Each row was made from one walk, in order. Every step used is in the known rows, and no mark comes twice. Write each row's walk.
Known rows:
t/z/b: [ 12  -1  -6  14  -1   3  15 -33 -19  10   2 -13   2 -15 -17  25  -4 -12
 -43  -4  18   9  21 -26   6  35  23   7 -38   8  26  20   3  -8  -1  -4
  21   3]
t/z/b/q/e: [ -7  -6  -9  34  21 -23   0 -23 -13  18   8 -16   1   4   4  18  11 -34
 -72   3  14 -12  49 -11 -18  31   7  -2 -48  15   8   9  11  14 -20  -7
  -9  17]
g/f/p: [  6  -6   3   4   3  -9  -2  10  22 -17 -11   3  -5 -29  -1  -1  -4   7
 -20   1   4  -3  20   2  -3  -7 -22   9  18 -11  10 -36  -7 -18   2  17
  -9 -13]
t/z/b/q/h: [ 10 -15  -7  24  12  -5   2 -24  -6   6  14  15   2   8   9   1   3  -3
 -68   2   2 -12  14  -5 -14  27  17  -6 -71  20   2  -7  17  22   6 -20
   7  23]
e/q/h/m: [  4  -2   1  -5 -15  31 -10   2  15  -2  -9  23  13  22  -4 -34 -20  21
 -11   0   6  -8  -7 -38   9 -20  11  18 -27  16  -3   8   7  16   8   3
 -16 -27]
e/p/f: [  1   0  -2 -38  -1  -3   3 -18  39  -1  -3  -5 -12   7  -2  26   4   6
  21  -3  31   6  29  14  -8   0   2  -8  53  14   5  -3  -8  -7  18   4
  24 -18]
e/q/g/f/p: [ -6  -2  -2 -48  -6  -1 -19   1  24 -20 -12  20   0 -25 -15 -30 -12 -21
   5  -4  -5 -18   6  -4  13 -15 -27  26  42  14  14 -40  14  -2   3  23
 -21 -11]
b/q/v/m/g/f: [  5 -10   4  25 -21   6  -1  27 -21  -5  18 -14   6  14   2  -4  -7 -54
   8   0 -10 -15 -24   5 -17  10   4 -14  21 -15 -20 -50   3  -6  -3 -14
 -16  20]
v/m/g: [  7  17   6  -9 -27  19  10   5 -22  -4   8 -10  -5   2 -22  10  -1 -22
 -16  -6 -13  27 -31 -12  -9  -3  27  16 -11 -25  13  27 -13  -4  -7 -13
  11   4]
q/e: [-15  12  -4  19  11 -12   7  -9   1  11 -10  -6  -2   7   8   5   7  -7
 -33   5   5  -4   7 -15  -7  -8  -4  14  13  -6   4  35  -3  -7 -24   2
  -8 -14]
f/g/q/v: [ 23 -20  -3  -1  -8   5   0  22 -18  -1   6 -18  -1  -5  -7 -13 -11  27
  28   2 -16   4 -30  11  20 -37 -17 -19  12   4  12  30  19  -5 -20   3
  16  19]
l/q/h/m/v: [ -2  -3   7  28  -7   8  -8   0 -11   2 -10  20  10   4  16 -29  -7   4
  35  -2 -12  19 -19 -20  10  27  20  13 -26  13  -9  35 -10   5  22  -1
 -14  -3]
p/f/g/q/e: [ -3 -14   2 -48  10 -28 -11  10   0   2  10 -18 -16   1   7  -8  14  29
  15   3   0  16  10  27 -16 -37 -21 -23  22   1  -1  37   2   6 -14   7
  16  -3]
f/g: [  6  19  -3  -6   2  13   9  -2  -2  -8   6  -4  -5  -7  -7  -2  -6  24
 -11  -5   4  16 -15   3  -5 -26  -4  -8  19  -9  24  43   3  -1  -3   5
  18  -2]
g/f: [ -6   2  -1   6   8   5   8  -2   2 -10 -11   1   1 -11  12  -5  -6  -8
   2  -1  15  -3  -2 -26 -10   4  -9  -5  39 -11   2 -11  -3 -16   9   8
   5 -23]
h/q/e/p/f: [-24   3   3 -32  16 -10  -2 -14  39  19  -8 -12 -18  20  15  41  19   7
  14  -2  29 -12  55   8   3   8  -2 -15  31  19 -14   7 -14  -8  15  10
 -12 -25]
m/g/q/v: [ 22 -10  -1  -6 -19   7  -6  25 -24   5   3 -16  -4   2  -9   6   0  -4
  22   5 -23  12 -27   1  19 -10   0 -12  -1   6  10  29  10  -7 -25 -11
  -1  19]
b/q/v/m/g: [  9   3   3  39 -23   9   5  18 -16   3  21 -10   5  28 -11   8  -4 -37
 -12   4 -18  -3 -29   7 -10   3  12  -1 -11  -4  -9 -14   6  -2 -23 -24
 -10  28]
g/q/e: [ -6 -11  -2  -6  11 -22  -6   8 -12   8 -16 -12  -9  -2  10 -11  11   8
 -12   6 -10   7   7 -20   1 -21 -13   4  -8   0   4  50   3   0 -31   4
   1  -2]
b/q/e: [-21  15  -6  37  25 -22   0  -1  12   8  -2   3  -1  19  18  -5  13 -13
 -49   9   3 -10  21  -8 -27  -3 -12  -2  -2   6  -5  17   7   9 -26  -4
 -20  -1]
l/q/e/p/f/g: [ -5  -7  -4 -71  19 -27 -16 -10  19   0  11  -7 -24   5  13  19  20  -3
  35 -12  21  19  29  32 -22  -9 -16 -12  33   6  11  42 -13   6  -5  14
  -3   9]
l/q/g: [ -8  25  -4  -8   9 -16   0 -19 -10  -6  -6  35  -2  -9   2 -10  11 -19
  20  -1  -8  13 -10 -21 -11  19  -4  15  -2  23  18  24   4  -4  -9  -4
  -2   4]
g/q/e/p/f: [ -4 -29  -2 -62   6 -28 -17   0  22   8  -9 -23 -19   5   8   8  19   8
  25   2  12   4  41  12  -4 -17 -16 -10  36  13  -4  18  -6   5  -6   9
  14  -6]
z/b/q/e/p/f: [-13 -19 -12 -22  17 -29 -11 -22  35  10   3 -29  -4  22  13  31  18 -24
 -33   8  35 -18  66  43 -16  14   1 -27   8  24  -4 -21  -3  25   6   3
   5   5]
t/z/b/q/v: [ 14 -16 -10  60   3  -7  11 -16 -11  17  14 -12  12   9  -5  24  -7 -28
 -39   6  12 -21  24  -7   2  40  10 -12 -39  27   5 -25  22  -3 -13 -14
   0  28]
h/q/e/p: [-17  10  -3  -5  19   5   0  -9  20  17 -17 -15 -14  10   8  31  13   2
  -9  -6  17 -17  41 -13  18  -1   0  -1  14  11   0  30 -10   1   3  14
 -20 -13]
z/t: [ -7   5   0 -11  13  -7  11   0 -11   9  -4  -2  -1   0  -3  17  -2   3
 -37  -5  -9  -1  -1  -1  -3   4  -4   1  19  12   7  53   3   4  13  -9
  -4 -11]
q/v/m/g: [ 15   0   3  18 -37  18  12  11 -25   6  12 -18   6  15 -21  14 -12 -30
   2   0 -14   6 -41  -2   9   2  22  15   1 -18   1   3  -3 -16 -18 -17
   2  16]
g/q: [  7  -2  -1  -4   3  -3   1   6  -5  -4 -13  -3  -8  -9  -1 -11   2  21
   1   3  -7  18  -5 -27   3 -16 -10  -2 -14   6  14  39   4  -6 -18   0
  17  -3]
m/v/q/g/f/p: [-16   4   1  23  -1 -13 -14  14   2  -4 -11  16  24 -41  -1 -48  -5 -39
  37  -5 -12  -7 -12  22  14  20 -16  25  56  -9  -7 -65  11 -23  22  26
 -18   4]
e/p/f/g/q/v: [ 25 -39  -3 -57 -11  -5 -11  14  12   1  10 -27 -12   2  -6   7  -3  26
  64  -2   8  -1   3  44  16 -35 -19 -35  55  18   6   0   9   0   7   9
  32  15]
l/q/v/m/g/f: [ 11 -15   7  -7 -21   2  -3  17 -36  -5  12  -3  -2  -3   3   8  -5 -55
  43  -9 -12  11 -37 -14  -9  24   7   6  -1 -19  -5 -14 -11 -27 -13  -7
 -20  21]
l/q/e: [-13   9  -4   8  24 -26  -1 -10   0   6  -8  12 -11   3  20   6  15 -14
 -12  -1   1  16  11 -28 -17  11  -9  17 -22   3   8  55  -8 -12 -37   1
 -25  -1]
v/m/h/f/p: [  6   0   8 -10  -2  -1  14 -11  27 -19   4   7  -8 -12 -17  25  -5  29
 -14   0  -2  10  -1  26   1  -5  -2  23 -39 -34  -2 -30 -20  -2  -1  -3
  14   0]
e/q: [ -5  12  -4 -21   0  19   2 -10  22  -4  -9   8  -2  13  -7  -5 -16  -5
  -8  -7  11   7 -10 -38   9 -14  -5  17   4  10  19  45   9 -10 -20   5
 -10 -17]
q/v/m/h: [ -3 -24   0  39 -22   8  22  -9  -9   4  10  -5  -3  14   4   6 -14   2
  12  -1  -2   9 -36 -11   8  14   3  25 -18 -17 -17   7   4 -25  -7 -15
   7  15]

Write each row's walk:
[ 16 -17  -3 -35  12   7   5   6  -6  -8  14 -10  -5  -2   1   9 -11  41
  53   0  -7   2 -30  41  20 -24 -21 -32   3 -14  -4   8   8  11  -6  -1
  23  19] => m/h/f/g/q/v
[ 22 -24   9   5 -38   4  -3  31 -13 -10   9 -20   1 -17 -19   8 -12 -30
  -1   0 -19  -6 -18  23   9  -4   0  15  18 -27  -2 -56 -11 -23  -7   2
 -15  17] => q/v/m/g/f/p
[ -2  -3   7  36 -20  23   0   1  -7   6 -12   3  20   9   5 -33 -16  14
  13   3  -9   2 -19 -10  20  11  24  11  13   5 -13  15  -4  11  33  -1
   4 -16] => q/h/m/v
[  6   1  -7  35  12  -7   7 -24 -10   6  10  -5   4  -2  -6  17   2 -21
 -59   0  15  -1  36 -18 -14  34  13 -10 -53  20  18   3  13   7  -6 -10
   8  17] => t/z/b/q
[ -4  -8  -5 -62   6 -13  -7  -7  23   4   9 -26 -15   8   1  17  11   7
  12  -7  25   0  28  44 -11 -26 -11 -15  70  -1   6  22  -6  11   9  15
  14  -4] => q/e/p/f/g
[  6  11   0 -49  27  -9  -5   9  -8  -3  -4 -18  -2  -8  -7   0   5  25
   8   4  -8  -7  -4  30   3 -46 -15 -27  19 -20   9  29  -5  30 -21  11
  21  -3] => h/f/g/q/e
[ 18 -11   1 -44  -9   8 -15  20 -19  -5   0  10 -14   1   7 -21  10  24
  -5   0 -32  22 -36  -4   0 -19   8  -6 -32   0   5  48   2  19  -6 -17
   6  13] => m/g/q/h
[  8  -7  -7  49  -4  10  -7  -4  -2  -3  -1   5  21  18   7 -17  -4  16
 -60  15  11 -19  23  -1  -8   9  21 -20 -75  25  -6 -36   3  42  20  -9
   2   0] => z/b/q/h/m
[  8   1  -3 -58  -3   4  -1 -11  28  -7  12 -16 -13   2  -9  18   2  22
  28  -9  26  12  17  38  -9 -23  -5 -24  61   4  15  11  -6   4  25  11
  31  -6] => e/p/f/g
[ -7  14   7  50 -19  23   5   0  -9   5 -14 -16  20  -4 -11 -14 -16  -5
  27   3   4  13   2 -18  20  16  19   7  31   4   2  21  -9  -4  23   8
   5 -22] => h/m/v
[-14  13  -3 -11   1  -4   3 -11 -12 -10 -11  13   8 -21   3 -22  -2 -24
  19   2   3 -18 -10 -11  -8   9  -6   2  70   4   2 -36   7  -3  21   6
   9 -19] => q/g/f
[ 27  -9   3  22 -33  19 -15  39 -35   5   1 -21  10  -1 -22  -4  -6   5
  31   9 -12   8  -2 -12  20  -7  11 -16 -13  14   5   5   2   6  -9  -6
  -6   4] => h/m/g/q/v
[ -1  10 -10  18   6 -14   0 -34 -24   7  11   7   9 -10 -16   1   8 -37
 -40   3   4 -15  26  -5 -11  41  14  -2 -28  35  17 -25  24  24   6 -12
  14  21] => t/z/b/q/g
[-14  14   6  -4   8  -5  -5   0  14 -10 -15  19  -5 -32  -3  -4   5   6
   7   2  -6 -23  27   2  15   6 -19  -1  21  18   0 -59   1 -11  26  19
 -22 -16] => h/q/g/f/p
[ -2   2   0 -10  -2 -15  -7  -1   6 -19 -11  15   1 -36  -9 -20   1  -9
  -2   3  -7 -18  13  11   0  -3 -21  15  46   5  10 -60   5  -5  13  16
  -2  -9] => q/g/f/p
[-21   6   9  21  -3  20  19 -16   3   1   6   7 -18  10  11  16   1  24
   5  -9   2  24 -10 -34   6  17  10  12 -60 -12 -16  32  -9 -20  15 -10
  -3  -1] => v/m/h/q
[  3  -8   3   3   5  -3  18 -18  -1  -5   8  16   0  12   8  29 -10  -5
  48  -3  -1   8 -31   2   3  28   3  13 -40 -19 -17 -15 -13 -15 -16 -15
   1  15] => l/q/v/m/h/f
[-24  24   3  -5  12   7   5 -10  -7  -2 -15  19   3 -13   9  -4   3  -9
  30  -2   4 -24   4 -21   7  19  -5 -13  39  16  -7 -34   3  -8  33  10
 -10 -24] => h/q/g/f
[ 13 -15   6  15 -11  -1  17  -5  24  -9   7   0   3  -1 -17  29 -15  19
   1   6  -6 -11 -11  38  19  -1  -7  23 -24 -27 -15 -60  -9 -14 -11  -5
   6  11] => q/v/m/h/f/p
[ -1 -24   1  26  -9  -6  13 -12 -13   0  13  13 -12  12  15  10  -4  -8
  33  -6  -5  29 -34 -22  -3  28  -1  29 -53  -7 -12  26  -2 -32 -21 -17
 -10  30] => l/q/v/m/h
[ 16  -2   8 -31 -28  11  -4  22 -36  -7   4 -18 -12  -6 -22  -7   4  -9
   6  -5 -27  35 -30 -20  -2 -16  17   7 -31 -17  13  44  -8   3 -15 -13
  22  15] => v/m/g/q
[ -2 -13  -2  52 -11  16  -9  -7  -4   5  -4 -11  28  16  10 -28 -12  -4
 -24  11  -1 -11   3  14  15  26  32 -17 -37  21 -14 -14   2  39  37  -3
   2   7] => z/b/q/h/m/v
[-18  19  -7  17  11  -4  -1   3 -15  -3  -7  31  23 -21   9 -41   2 -33
  23  -3  12 -16 -13 -18 -17  14 -11   8  41  -8  -8 -62  16 -17  13  11
  -4 -15] => v/q/g/f
[  0  23   0  -6  19  21   3   4   6   1   5  20  31   4  10 -28 -15  15
  32  -8  -9  -7 -58  43  11 -12   9 -10  24 -33 -14 -10   2  12  20   8
  13   2] => m/v/q/h/f/g
[  0  22  -3 -34  21  20  14 -17  11 -16  14   4  -6  -6   0  19  -5  40
  16  -8  11  12 -16  34  -3 -11  -4 -19  10 -26   8  19  -7  17  13   1
  22  -2] => m/h/f/g
[-35  -2   8  21   6   2  12 -15  -7  13   3  -2 -19  15  20  14   9  11
 -10  -6   2  12   4 -27   1  18   5  20 -56 -17 -25  45 -11 -14  -1  -6
 -21  -2] => v/m/h/q/e
[  3  13   1 -14  18  -3   8 -14  41 -18  -2  15 -10 -16  -5  28  -1  39
 -15   3   5   8  16  34   4   0 -15   8 -21 -16   5 -19 -13   1  -2   2
   1  -6] => m/h/f/p
[  8   2   2  33 -12  17   3   3  -2  -1  -9  18  12  10   2 -20  -6  35
 -21   8   4  -6  -2 -25  -4 -10  16   7 -24   8  -7 -12  -2  13  17  -6
   1 -23] => q/h/m
[  9 -21  -8 -58   7  -7 -21  16 -12   0  -3 -36 -19 -15  -6 -12  12  13
   9  -7  -5   3  13  16  12 -48 -17 -13  30  -6  20  61   3  26 -12  19
  16  16] => f/g/q/e/p
[ 12   1   4 -22  -9   2 -13  22   4 -19   1  -7 -12 -32  -8   9   3 -10
 -18  -4  -6  12  11  17  -5  -3  -8   1  17 -18  15 -20 -13 -10   4  10
 -19   0] => m/g/f/p
[ 13  13   3   3 -25  29  -8  14 -18  -2   3  10   7   9  -7 -13  -1  19
 -19   3  -8   9 -14  -8  -6  -4  30   0 -22   1   0   9  -9  23  18 -12
  -8 -12] => q/h/m/g
[-28  12   6   5  -9  12  13 -25 -16   2   5  21 -11   3   1  -1   6   9
  23  -7  -8  11 -18 -21   9  26  11  18 -32   3 -14  11   2  -5  26 -12
   2   3] => v/m/h/q/g
[  7   0   4  -6 -14   3 -23  33 -38   8  -5 -25  -2  -4 -14 -11  13   1
  -2   6 -12  17  22 -15  -1 -15  10  -6 -19   0   6  37 -10  23 -13   1
 -12  -8] => h/m/g/q/e
[ -5  10  -4  20   8 -17 -13  16   7 -10  -8  34  16 -38  -3 -39   5 -17
   2   0   1 -17   9   6 -10   2 -25  21  17  -7   0 -85  13 -19   5  21
 -19  -5] => v/q/g/f/p
[ 25 -29   4   4 -26   8   5  24 -33  -1  11 -27   0  -3 -19 -19 -15  14
  26   0 -23   6 -46   3  18 -41  -6  -2  -6 -14   4  17  11  -4 -20   0
  28  28] => f/g/q/v/m
[ 15  -7  11 -23 -28   4  -8  23 -10 -21   6 -14  -9 -29 -21   2  -2 -21
 -19  -6 -15  15  -7   8  -8  -8   3  17   2 -33   9 -30 -20 -12   3   5
  -7   6] => v/m/g/f/p
[-17   1  -6  -7  16 -23  -8  -1  34  18  -1   2   3  15  15   7  17 -15
  10  -5  36  -5  37  11 -23   2  -8   4  30  -3 -14 -21  -2 -18  -5  13
  -8 -14] => v/q/e/p/f
[ -5  14   2  49   3  14  20  -3  12  17  -8   2   4  20   6  29  -7  15
  11   4   5 -17  -2 -23  27  11   1 -10  -7  20  -8   1   6 -30  -7  -2
 -19 -10] => h/q/v
[-19  -5  -5 -15  21 -30 -10  -9  43   9   3  -7 -12  27  18  16  21 -15
 -12   3  24 -15  55  27 -30  -1 -14 -16  42  20 -14 -15  -1  12  -1   0
  -5  -5] => b/q/e/p/f
[-12  33  -8  30   7  -2   4  -5  -6   6  -5  38  22  -7  -3 -30   5 -17
   3   0   4  -3 -20 -15 -10   7   1  19   6   4   4 -24  19 -12  -6   2
   1  -6] => v/q/g
[  0  -2  12   8 -23  28   7  19 -26   6   7 -16   1   7  -1  20 -11 -32
  33  -7  -7 -13 -24 -16  15  17  14 -10   6 -14 -21 -29 -10 -26  12  -4
 -23  -1] => h/q/v/m/g/f
[  0  21  -2   3  30  -2   7  -9  31  -9  -2  35  13  25  16   0   2  18
 -32  10  -5 -32 -10  18 -21 -10   1 -21 -13   1 -17 -39   2  32   1 -16
   6  -9] => b/q/h/f
[ -8  21   1  15  20  13   8  -5  16   8 -11  30  33  12  16 -18 -11  -1
  25  -2  -5 -13 -46  17  11  12  16   4  12 -25 -24 -25  -1  -2  13   1
   3 -10] => m/v/q/h/f
[ 27 -12   5 -42  14 -14  -9  12  33 -17 -17  22  -2 -13  -5  -5   2  57
 -17  11 -27 -15  -3  30  13 -39 -12  -3 -39  -5   1 -34  -7  22 -11   1
  16  -2] => g/q/h/f/p
[  2   6   0  52   2   6  -5   8   6  -4   0  27  13  23  11 -27  -1  25
 -34  12   2 -16  13 -17 -23  -6   8 -11 -40  19 -16 -27   7  29  15 -12
 -10 -11] => b/q/h/m
[-26  22   2  24  22  -2   9  -8   9  18 -13   0  -7  12  17  20  10   9
 -22   2   6  -9  23 -27   5   3  -1   0 -15   5  -8  39  -5 -13 -11   5
 -25 -20] => h/q/e
